Known rows, with every step that occurs:
doleram/molop/legibat/romemo/sadab: [ 4.93 -0.46 -0.33 -0.91  1.66  6.64 -6.37  0.73  5.62 -1.62  3.45 -1.77
 -1.75 -0.75 -3.56 -2.75  2.33  0.90  0.73  0.57 -5.79]
romemo/legibat/molop/doleram: [ 3.48  0.48 -4.09  0.59  3.57 -0.58  0.23 -2.42  1.05 -3.90 -0.10 -3.51
  0.62 -1.29 -0.75  3.11  1.22 -1.22  1.62  2.62  1.25]
batafe/pavef/sadab/romemo: [-1.23  1.94  0.32 -0.15 -5.09 -6.01 -2.07  6.26  1.91  0.55 -1.41 -0.14
  0.47 -2.10 -1.25  1.54 -2.91  2.09 -0.48  3.87 -2.65]
batafe/molop/doleram: [ 0.98  0.88 -2.66  0.56  3.29 -0.69 -3.15 -4.29 -1.03 -0.91 -2.13 -3.86
 -1.01 -2.92 -1.69  2.41  2.92  2.36 -0.61  1.70 -4.30]
batafe/pavef/sadab/romemo/legibat: [-0.58  1.46 -2.53  1.08 -5.03 -7.03 -0.96  6.12  3.33 -2.40 -1.22 -2.34
 -0.87 -2.86 -3.28  3.02 -2.85  3.59  1.79  3.59 -1.55]
romemo/legibat/pavef/batafe/molop: [ 3.65  2.91 -2.87  2.06  0.68 -3.61  0.39  0.11 -2.12 -2.79  0.27 -6.85
 -0.19 -2.58 -4.17  1.08  0.63  4.20  4.43 -3.15 -0.64]
pavef/sadab/romemo/legibat/molop/doleram: [ 2.09  2.13 -3.25  0.50  0.02 -2.84 -0.96  2.81  2.19 -2.13 -0.89 -2.18
  1.33 -3.02 -1.58  5.03 -0.31 -0.63  4.01  6.88  0.16]
doleram/molop/legibat/pavef/sadab: [ 2.83  3.09  2.93  3.87  3.06  2.18 -2.43  0.52  2.30  2.45 -0.53 -0.86
  1.76 -2.39 -3.74 -0.79 -1.33  0.56  0.52 -0.89 -1.28]
sadab/romemo/legibat/pavef: [ 0.67  1.49 -1.92  3.85  2.20 -4.47 -1.48  1.83  2.28 -5.22  2.00 -3.25
  0.59 -1.85 -4.55  2.37  0.61  0.48  6.60  0.65  1.18]
doleram/molop/legibat: [ 1.30 -0.13  0.87  1.14  1.79  5.46 -2.52 -2.15  1.63 -0.18 -0.78 -0.97
 -0.68 -2.77 -1.96 -0.68 -0.39 -0.58 -1.48 -0.47 -2.77]
legibat/pavef/batafe: [ 2.47  3.74  1.17  0.73  0.20 -2.24  1.20  1.56 -2.91  1.81  1.51 -0.94
  1.58 -0.09 -0.27  0.07 -0.51  0.09  2.89 -3.59  2.44]
doleram/molop: [ 1.34 -0.20  1.02  2.20 -1.83  1.67 -1.25 -1.27  1.40 -1.83  0.79 -1.10
 -0.62 -2.19 -2.18 -0.42 -0.70 -0.83 -1.29  0.72 -1.89]
sadab/romemo/legibat/molop/doleram: [ 2.48  0.64 -4.92  0.62  2.28 -1.48 -1.43  0.14  2.11 -5.17 -0.23 -3.71
  0.30 -3.15 -1.25  4.97  1.28 -2.37  3.85  5.43 -0.22]
sadab/pavef/batafe: [ 1.42 -0.08 -0.66 -2.39 -5.53 -0.72  2.23  5.50 -2.18  2.39 -0.52 -0.71
 -1.22 -1.36  0.29  1.82 -3.68 -1.55  1.12 -2.19  0.32]
batafe/pavef/sadab/romemo/legibat/molop/doleram: [ 2.21  2.21 -3.90  0.03 -1.23 -6.29 -1.77  3.81  3.26 -3.32 -1.92 -3.66
  1.16 -3.47 -1.94  4.76 -1.53  0.77  0.77  6.64 -1.11]
molop/legibat/romemo: [ 3.13  0.56 -1.04 -2.95  4.05  5.03 -2.27  1.06  1.54  1.01  1.12 -0.05
  0.21  0.56  0.14 -2.58  2.18  0.21  0.37 -1.01 -2.32]
legibat/romemo/sadab/pavef: [ 4.38 -2.22 -1.55 -3.12 -2.84  0.88 -2.66  6.41  4.53 -2.23  4.05 -1.62
 -2.27  1.42 -3.22 -0.73  0.14  0.22  2.13  0.66 -3.58]
batafe/pavef/sadab/romemo/legibat/molop: [ 1.92  0.79 -2.45 -0.33 -4.02 -6.22 -0.40  7.19  3.62 -4.47 -1.43 -3.64
  1.24 -2.31 -1.81  1.60 -3.79  0.53  0.85  4.87 -1.03]

Rows:
[ 2.25  1.23 -0.80  0.98  6.96  1.52 -3.70 -3.25 -0.10 -0.46 -1.71 -4.70
  0.57 -1.28 -3.37 -1.38  1.53  2.14  0.64 -2.97 -3.43]  batafe/molop/legibat/pavef
[ 1.44  3.26  2.82  3.72  1.53  1.39 -4.83  2.94  2.91  1.15 -0.09 -0.92
  1.06 -3.75 -4.65  0.53 -1.55 -0.52  3.10  1.53 -2.78]  doleram/molop/legibat/pavef/sadab/romemo
[ 1.67  2.96 -0.36  4.14  1.22 -4.22  1.02  2.54  2.16 -1.22  0.88 -2.63
  1.71 -0.06 -3.99  1.33 -0.24  3.22  4.21 -0.20  2.49]  romemo/legibat/pavef/sadab
[ 4.88 -0.09 -2.05 -5.87 -2.44  4.14 -2.72  7.36  1.47  2.93  2.02 -1.32
 -2.56 -0.16 -1.86 -0.03 -0.85  0.76  2.99 -2.54 -3.95]  molop/legibat/romemo/sadab/pavef/batafe
[ 2.46  3.28 -3.02  1.91 -0.80 -4.89 -1.74  2.13 -1.35 -3.95  0.15 -6.97
 -0.68 -4.30 -4.65  2.86  0.16  3.33  6.70 -0.83 -1.81]  sadab/romemo/legibat/pavef/batafe/molop
[ 2.97  4.39 -4.60  2.43  2.05 -4.99 -3.09 -0.61 -1.73 -3.27 -0.59 -7.04
 -0.34 -5.37 -5.00  5.79  2.41  3.34  6.65  0.84 -1.84]  sadab/romemo/legibat/pavef/batafe/molop/doleram
[-0.16  1.69  0.95 -0.31 -3.45 -4.83  0.22  4.00  1.44  1.74 -1.78 -0.12
  0.59 -0.48 -0.47 -0.14 -2.53  3.35 -2.88  1.39 -1.15]  batafe/pavef/sadab
[ 3.47 -0.12 -1.28 -3.32  3.11  4.83 -5.09  1.88  4.14  0.88  2.07 -0.84
 -0.93  1.25 -1.86 -1.96  2.84  1.93  1.56 -0.51 -4.31]  molop/legibat/romemo/sadab
[ 2.30 -0.33 -2.87 -3.76 -1.53  2.63 -0.95  2.92 -2.72  2.62 -3.21 -4.14
 -2.59 -3.61 -1.42  1.00 -3.05  0.92  0.16 -3.25 -4.86]  sadab/pavef/batafe/molop/legibat
[ 4.93 -2.80 -3.35 -4.68  1.12  4.50 -6.18  3.74  4.13 -1.91  0.76 -5.31
 -3.38 -0.95 -4.70 -1.22  1.17  2.53  0.97 -0.82 -8.77]  batafe/molop/legibat/romemo/sadab/pavef
[ 0.26  3.21  2.24  2.29  0.08 -4.72 -1.94  5.03  1.08  0.96  0.74  0.16
  2.19 -1.19 -2.64  1.43 -1.09  0.28  4.13  2.19  0.13]  legibat/pavef/sadab/romemo
[ 0.21  2.98  1.74  1.29  3.60 -0.96 -3.62  4.07  1.35  2.93 -0.73  0.02
  1.81 -1.64 -2.45  1.04 -0.76  0.57  4.09  0.62 -0.93]  molop/legibat/pavef/sadab/romemo
[ 3.18  0.66 -1.23 -0.69  3.80  0.69 -0.60 -2.25 -0.26 -1.03 -0.60 -1.30
  1.54 -0.58  1.48  1.75  0.97 -2.91 -1.21  2.60  0.62]  legibat/molop/doleram
[ 6.10  0.66 -4.33 -4.40 -2.98  0.17 -3.93  3.81  0.48 -0.22  1.78 -5.30
 -3.45 -2.06 -3.74  2.96  2.12  3.09  2.65  0.81 -6.80]  legibat/romemo/sadab/pavef/batafe/molop/doleram
